In the rows, 128 means zero.
Known rows, with every step that occurs
tupo/vobo: [130 119 132 117 126 108 155 126 124 153 154 146  97 114 154 129 104 129
 154 143 121 158 108 137 127 147 146 136 112 120 109 163 126 146 134 148
 105 121 141  94 130 133 117]
gibem/nize/luba/kemol: [170  70 136 114  84  98 137  80 141 208 104  84 134 138 123  94 152 136
 152 132 160 162 151 154 167 131 120 124 121 151 122 150 104 123 115  89
 145  90 135 107 143  63 142]
fanires/gibem/nize/luba/kemol/bepig: [210  90 201 140  52  99 140  60 163 212 121  81 116 142 165  54 139 125
 134 171 162 145 140 182 179 103  91 122 113 150 162 149 121 118 143  55
 154  86 137 117 153  70 136]
nize/gibem: [142 101 146 118 140 122 133 119 124 138 121 107 119 130 113 121 139 130
 146 129 122 139 135 161 135 132 130 101  91 139 112 130 117 137 129 115
 141 131 127  94 132 134 111]
vobo/tupo: [127 125 165 130 183 138 154 141 121 144 116 122 144 129 134 123 106 121
 122 132 152 120 132 118 106 114 126  93  87 134 133  87 141 118 125 125
 147 138 138 109 104 149 130]
fanires/gibem/nize/bepig/boza/luba: [232  97 187 148  62 173 107  91 121 205 162 123 114 108 148 113 138  97
 151  92 167 126 152 160 153 116 140 123 205 165 139  69  94  81 179  94
 151 144 107 170 158 131 132]
gibem/nize: [130  99 152 132 126 142 129 118 113 164 138 123 127 130 112 108 129 140
 146 110 143 142 137 123 152 122 136 133 163 131 141 126 131 122 136 124
 123 143 135 144 115  86 141]
fanires/gibem/nize/luba/kemol: [207  81 156 130  68  92 135  81 140 214 128  90 151 126 143  83 138 125
 155 159 151 184 146 162 179 134 113 138 112 158 165 124  74 115 150  76
 160  95 139 108 154  94 124]
kemol/luba/fanires: [138 118 124 112 113 116 155 109 145 167 122 115 144 113 112 119 114 126
 133 128 137 134 142 147 151 106  82 106 112 113 135 103 111 121  87 115
 140 138 106 143 142  98 138]
nize/bepig: [131 122 154 135 106 139 108 122 123 153 132 131  87 126 138 117 126 131
 113 109 131  77 136 129 126  97 105 107 136 117 118 120 153 107 148 118
 139 137 113 115 128 126 151]
kemol/bepig/fanires: [152 127 155 141  99 151 149 106 120 127 114 114  85 116 123 108 144 121
 129 154 135 100 157 149 129 100  92 138 109 115 146 136 177 120 112 112
  85 119 112 116 138 115 144]
bepig/fanires: [153 121 119 135 114 137 134 123  97 131 113 120 112 106  99 140 150 122
 147 158 128 139 154 125 128 130 120 147 105 121 157 115 126 118 124 133
  89 123 111 108 140 140 130]
fanires/luba: [164 102 134 137 117 137 130 130 119 120 121 110 119 136 117 135 154 132
 128 149 135 147 131 123 114 115 124 120 146  99 118 128  83 113 124 138
 136 135 147 151 117 152 127]
bepig/fanires/luba/kemol/gibem/nize: [206  50 144 135 112 108 114 100 101 191  69  67 120 139  98  87 184 148
 177 175 175 195 183 144 159 138  79 134 113 107 148 102  62  97  99 143
 101 125 160 114 161  76 119]
vobo/tupo/gibem/nize: [122  89 191 135 190 140 191 129 112 182 115 124 137 111 126 104  97 161
 166 163 152 143 140 111 141 142 190 111 115 125 136 111 147 121 126 121
 153 141 152 123  91  99 128]
gibem/nize/luba: [169  80 138 112 104 123 141  97 131 176 118 107 119 125 107 112 150 124
 159 117 141 135 158 129 150 113 133 104 133 136 142 146 106 134 130  74
 138 128 109 135 120  92 155]
kemol/bepig: [129 131 170 136 104 138 143 107 151 125 123 122  97 150 151  97 130 125
 109 133 133  95 125 148 123 102 100 118 130 118 122 151 169 140 121 109
 128 121 126 136 127 102 141]
luba/kemol/bepig: [131 131 173 137  91 115 136  86 167 162 105 101 109 154 163  80 119 134
 108 141 161 116 117 172 139 122  96 129 116 132 105 155 168 126 111 120
 134  87 150 108 140  81 124]
tupo/gibem/nize/bepig/fanires: [148  81 169 146 100 150 158 109  83 200 121 133  76  87 111 111 136 168
 174 162 132 108 160 118 161 119 150 148 148  96 147 126 155  94 147 109
  95 142 102 113 125  92 147]
tupo/gibem/nize/bepig/boza/luba: [184  87 172 129  81 165 161  87 128 205 133 136 106 111 142 125 137 147
 184 101 154 109 148 153 156 144 191 127 207 137  83 111 126  95 142 102
 138 132 105 175 130 101 134]
boza/gibem/nize/bepig: [164 106 178 163  93 144  95 122  95 163 135 149  95 135 135  97 149 143
 120  86 146 100 141 128 155  94 109 115 157 128 151  68 140 120 166 107
 163 149  97 139 126  82 167]
luba/kemol/gibem/nize: [143  78 147 115 135  89 100  97 138 195  93  88 134 154 133  59 141 153
 154 131 172 167 144 148 164 149 100 118 121 147 132 119 101 121 108 136
 135 110 152 110 157  48 126]
gibem/nize/luba/fanires/bepig: [185  63 129 145  90 108 173  57 101 204 139 144 147 121 112  73 159 120
 102 121 136 132 161 164 181 106  98  85 130 130 122  97  80 140 117  97
 157 146  92  98 123  89 171]
vobo/tupo/gibem/nize/bepig/fanires: [152  68 197 147 157 163 182 126  75 213 107 125  85  82 109 104 117 154
 168 165 156  96 170 105 145 113 146 114  99 108 153  89 174  89 148 104
 112 162 120  94 100 112 150]
luba/fanires/gibem: [156 120 143 171 100 117 126 108 116 169 157 161 155 100 146 100 103 123
 116 142 143 148 127 140 152 119  82 141 120 138 147  75  89 126 132 130
 146 133 129 115 158 150 133]
kemol/bepig/boza/luba/fanires: [187 116 162 154  71 163 159  57 174 161 119 147 121 127 150 106 138 109
 125  81 183  98 143 183 128 111  93 121 160 148  61  96 138 129  79 123
 137 114 113 170 165 114 148]
nize/bepig/fanires: [156 118 141 144  99 154 117 120  87 159 117 125  74  99 110 126 151 124
 126 135 129  86 163 130 125  98  90 130 113 109 147 104 151  97 151 120
  97 135  96  98 143 130 146]
vobo/tupo/gibem: [116 115 166 128 187 134 199 145 130 151 108 125 141 113 142 122  98 149
 149 170 135 130 127 117 118 147 170 110  86 119 125 106 143 129 117 114
 142 131 149 107  99 140 117]
gibem/nize/luba/fanires: [166  62 133 134  94 123 151  78 123 197 117 125 132 109 109  94 131 131
 148  97 154 134 161 138 164  99 101 106 129 133 127 115 102 137 102  86
 153 127 105 119 131  84 179]
luba/fanires/gibem/nize/bepig: [168  81 188 177  83 138 102  89  92 237 167 153 118  90 150  76 101 126
 112 110 163 114 144 137 172  85  69 122 160 134 150  68 114 106 164 115
 153 153 114 122 146 103 163]
bepig/fanires/gibem/nize/luba/kemol: [232  71 142 137  56  98 138  76 109 218 115  75 134 102 115  97 160 119
 172 187 148 190 171 155 178 132  98 161  89 157 193 114  79 104 149  78
 118  90 124  83 171 101 126]
tupo/gibem/nize/bepig/boza: [139  82 177 130  95 150 125 101 136 202 149 145  90 105 134 108 115 161
 171 109 161 104 138 120 140 134 193  97 173 129 101 124 163  94 147 116
  97 118 102 152 122 111 156]

Rows
[190 123 120 186  78 105 130  90 121 122 154 194 160 129 145 100 169 119
  96  96 168 132 122 164 142 137 116  72 120 164  95  14  83 140 112 150
 142 121  77 113 145 152 151] -> luba/fanires/bepig/boza/gibem
[175  83 132 126 128  86 105 113 147 156  79  77 131 171 139  91 163 155
 142 165 165 168 141 158 132 144  81 107 107 113 109 120  62 117  98 143
 139 115 165 117 159 109 105] -> fanires/luba/kemol/gibem
[154  69 175 113 165 129 206 119 133 190  98 101 127 107 116 110 116 149
 186 163 141 135 158 118 144 130 181  89  94 126 140 124 123 128 122  64
 155 136 129 113  93 108 147] -> vobo/tupo/gibem/nize/luba
[207  97 168 179  91 148 157  69  87 205 136 143 169  96 141 101 123 116
 138 121 156 164 140 163 179 125  99 178 177 148 145  58  67 128 136 116
 184 158 145 156 167 106 127] -> boza/luba/fanires/gibem/nize
[168 105 117 111  82  78 137  96 165 167  96  89 133 140 139 112 147 123
 144 144 138 143 136 169 141 140 101 119  88 137 114 147  98 139 109  92
 145  77 135  96 151 104 124] -> nize/luba/kemol
[197  97 198 165  73 128 139  70 110 208 126  98 113 119 142  68 135 132
 139 185 169 161 148 171 169 118  83 165 126 145 180 121 142  95 144 102
 105  99 147 105 168  73 121] -> luba/kemol/bepig/fanires/gibem/nize
[139 112 125 160 121 111 161  90  95 156 149 168 159 126 137  92 139 117
  70 135 135 128 121 157 155 117  91 103 129 128 106  86  89 142 109 148
 153 142 119  94 131 129 147] -> luba/fanires/bepig
[187  93 195 140  79 135 128  87 121 237 157 122 118  89 126  81 106 113
 124 126 146 121 150 152 188  71  58 107 146 123 177  80 104  84 144  88
 160 157  88 147 140  86 151] -> kemol/luba/fanires/gibem/nize/bepig
[219 118 144 163  74 140 137  80 137 171 147 150 167 105 157 133 132  95
 140 108 172 155 138 169 137 141 110 145 158 180 105  38  65 118 123 125
 147 123 121 149 185 172 108] -> bepig/boza/luba/fanires/gibem
[178  89 104 141  94  97 173  73 116 157 133 149 146 122 130  86 161 109
  88 134 127 119 142 168 159 109  87  76 103 130 104  98  75 148 107 105
 158 127  91  82 130 131 158] -> nize/luba/fanires/bepig
[158  67 164 116 112 146  65 109 148 195 126 125  92 136 123  71 140 134
 162  74 174 101 167 130 136 109 111  57 152 149 113  93 135  92 138 117
 110 144  94 140 141  94 168] -> kemol/gibem/nize/bepig/boza
[218 124 182 167  56 155 150  58 162 174 146 147 135 125 170  96 129  92
 127 110 181 124 138 190 130 116  88 138 157 163 108  68 109 121 116 105
 148 122 117 158 175 145 125] -> kemol/bepig/boza/luba/fanires/gibem
[163  80 160 140  95 161 115 106  77 192 126 125  82 102  99 114 149 125
 143 116 150 107 178 119 153  92 103 132 144 115 154 114 150  87 153 117
  98 150  96 111 136  95 164] -> gibem/nize/bepig/fanires
[157 121 158 140  85 121 142  80 138 159  96  94 100 130 139  94 149 129
 121 165 156 122 141 169 143 122  83 150  89 127 130 143 162 111 101 121
  87  84 138  90 167  85 122] -> luba/kemol/bepig/fanires
[186 119 125 166 105 131 195  77  92 164 134 160 162 123 143 112 158 102
  76 128 128 131 128 188 167 138  92 130 155 126  93  65  65 142 109 138
 187 157 124 114 144 117 118] -> boza/luba/fanires/bepig
[202  97 143 142  85 114 129 111 124 139 109 125 120 136 114 107 177 133
 161 115 135 141 150 130 155 110 126 108 116 136 163  84  96 149 142  67
 171 121  87 143 127  84 157] -> boza/gibem/nize/luba
[165 100 135 142 100 104 123 106 137 159 109  94 139 147 138 129 153 140
 124 164 159 168 121 152 129 133 109 139 123 115 103 131  75 112 109 145
 137  92 172 117 139 131 110] -> fanires/luba/kemol
[230  88 135 145  61 100 142  85 127 140 140 143 136 145 115  93 207 112
 133 106 140 137 149 159 154 131 151  53 129 168 140  61  71 132 146  83
 146 120  63 127 124 115 162] -> fanires/bepig/boza/gibem/nize/luba
[222  73 168 181  67 153 107 118  58 158 111 122  74 120  98 122 203 140
 143 134 156 127 169 128 146  82  90 134 141  96 166  51  96  97 159 116
 129 159  97 138 135 106 158] -> boza/gibem/nize/bepig/fanires/luba
[121  92 151 134 141 125 166 115 119 170 130 132 127 116 126 109 113 170
 171 152 133 147 130 120 170 156 186 142 163 116 130 148 135 128 129 118
 128 131 137 142 113  87 130] -> tupo/gibem/nize
[185  51 177 135 100 108  84  92 122 222  90  78  95 159 141  59 162 156
 132 132 179 137 156 151 156 110  69  95 142 109 113 105  81  94 122 130
 153 134 152 121 143  65 140] -> fanires/luba/kemol/gibem/nize/bepig
[190 127 178 158  68 117 140  82 129 170 120  99 113 126 153  83 138 121
 123 197 161 147 135 180 155 128  74 168  91 136 167 122 133 104 133 107
 102  80 138  88 183 117 103] -> luba/kemol/bepig/fanires/gibem
[173  67 156 133 100 119  91  86 101 227  82  86  86 123 118  61 153 152
 158 135 176 128 177 152 165 122  63 116 106 123 148  94 129  87 123 127
 100 126 118  82 170  52 139] -> luba/kemol/gibem/nize/bepig/fanires
[207  44 165 135 113 152  98 115  79 194  93  86  68 122  90  91 184 142
 157 144 160 127 197 130 151  89  71 101 135  84 154  92  93  85 129 118
 111 174 112 137 136 100 151] -> kemol/gibem/nize/bepig/fanires/luba
[153 106 113 152 100 118 148  78 132 155 162 174 154 122 130  96 139 114
  93 103 160 130 129 162 137 132 120  72 136 159  84  65  93 120 105 156
 112 123  95 105 142 155 153] -> luba/fanires/bepig/boza
[179 107 142 151  91 131  99 114 138 131 133 152 130 137 121 113 158 136
 169  80 174 152 135 121 138 137 163 102 155 171 136  60 122 121 141 126
 118 119  96 163 134 112 153] -> bepig/boza/gibem/nize
[198  61 166 149  86 170 115 109  72 180 115 104  73 108  89 125 175 131
 145 136 151 125 172 119 143  77 103 127 163  96 148 110 107  76 148 126
 106 163 116 140 123 114 159] -> gibem/nize/bepig/fanires/luba
[162 117 153 156 112 131 118 122 106 137 124 145 127 137 124 111 156 145
 141 108 141 149 135 125 159 124 131 133 153 136 159  74 124 137 144 119
 154 145 112 151 124  81 143] -> boza/gibem/nize
[206  76 164 117 102 158  98  85 143 197 114 111 101 140 136  84 166 117
 162  61 178 103 174 159 148 121 114  83 181 155 101  73 100  98 133 108
 140 153 101 167 153  89 142] -> kemol/gibem/nize/bepig/boza/luba
[196  46 129 130 110  89 155  62 112 199 117 128 141 139 121  32 171 125
 117 129 151 139 169 164 185 111  70  49 107 133 122  81  57 145  91  99
 157 151  89  91 134  70 165] -> kemol/gibem/nize/luba/fanires/bepig
[212 129 124 135  76 105 162  66 136 156 130 117 168 154 156 117 181 102
 106 125 161 158 118 207 143 181 144 113 154 169  68  83  64 112 116 139
 147  94 134 114 151 127  92] -> fanires/bepig/boza/luba/kemol
[161  71 188 122  74  93 189  59 171 218  92  88 101 138 154  59 131 164
 165 183 154 128 137 171 174 141 146 125 127 120 108 193 158 137 101  66
 142  72 136 117 131  36 141] -> tupo/gibem/nize/luba/kemol/bepig
[156  59 177 116 145  95 203  97 145 218  83  85 144 121 132  85 119 156
 177 176 167 157 141 142 149 153 162 103  78 141 118 127 121 127 110  72
 166  90 154  87 112  80 134] -> vobo/tupo/gibem/nize/luba/kemol
[149  78 170 118 130 128  91 113 116 196 117 112  89 136 128  64 138 145
 142  98 150  95 162 133 158 103  87  79 146 121 138 103 137 106 143 107
 139 162 108 123 133  70 157] -> kemol/gibem/nize/bepig
[154  70 142 112 112 114 179  98 138 183 108 111 115 118 116 109 131 158
 193 163 128 135 152 131 168 141 182 122 137 110 131 162 113 140 127  74
 145 118 111 139 114  91 146] -> tupo/gibem/nize/luba
[162 125 120 132 106 127 135 104 131 128 161 144 141 134 128 113 161 103
 108 121 139 133 125 149 121 138 154  73 144 158 103  93 100 108 135 144
 107 120 100 116 119 163 133] -> fanires/bepig/boza
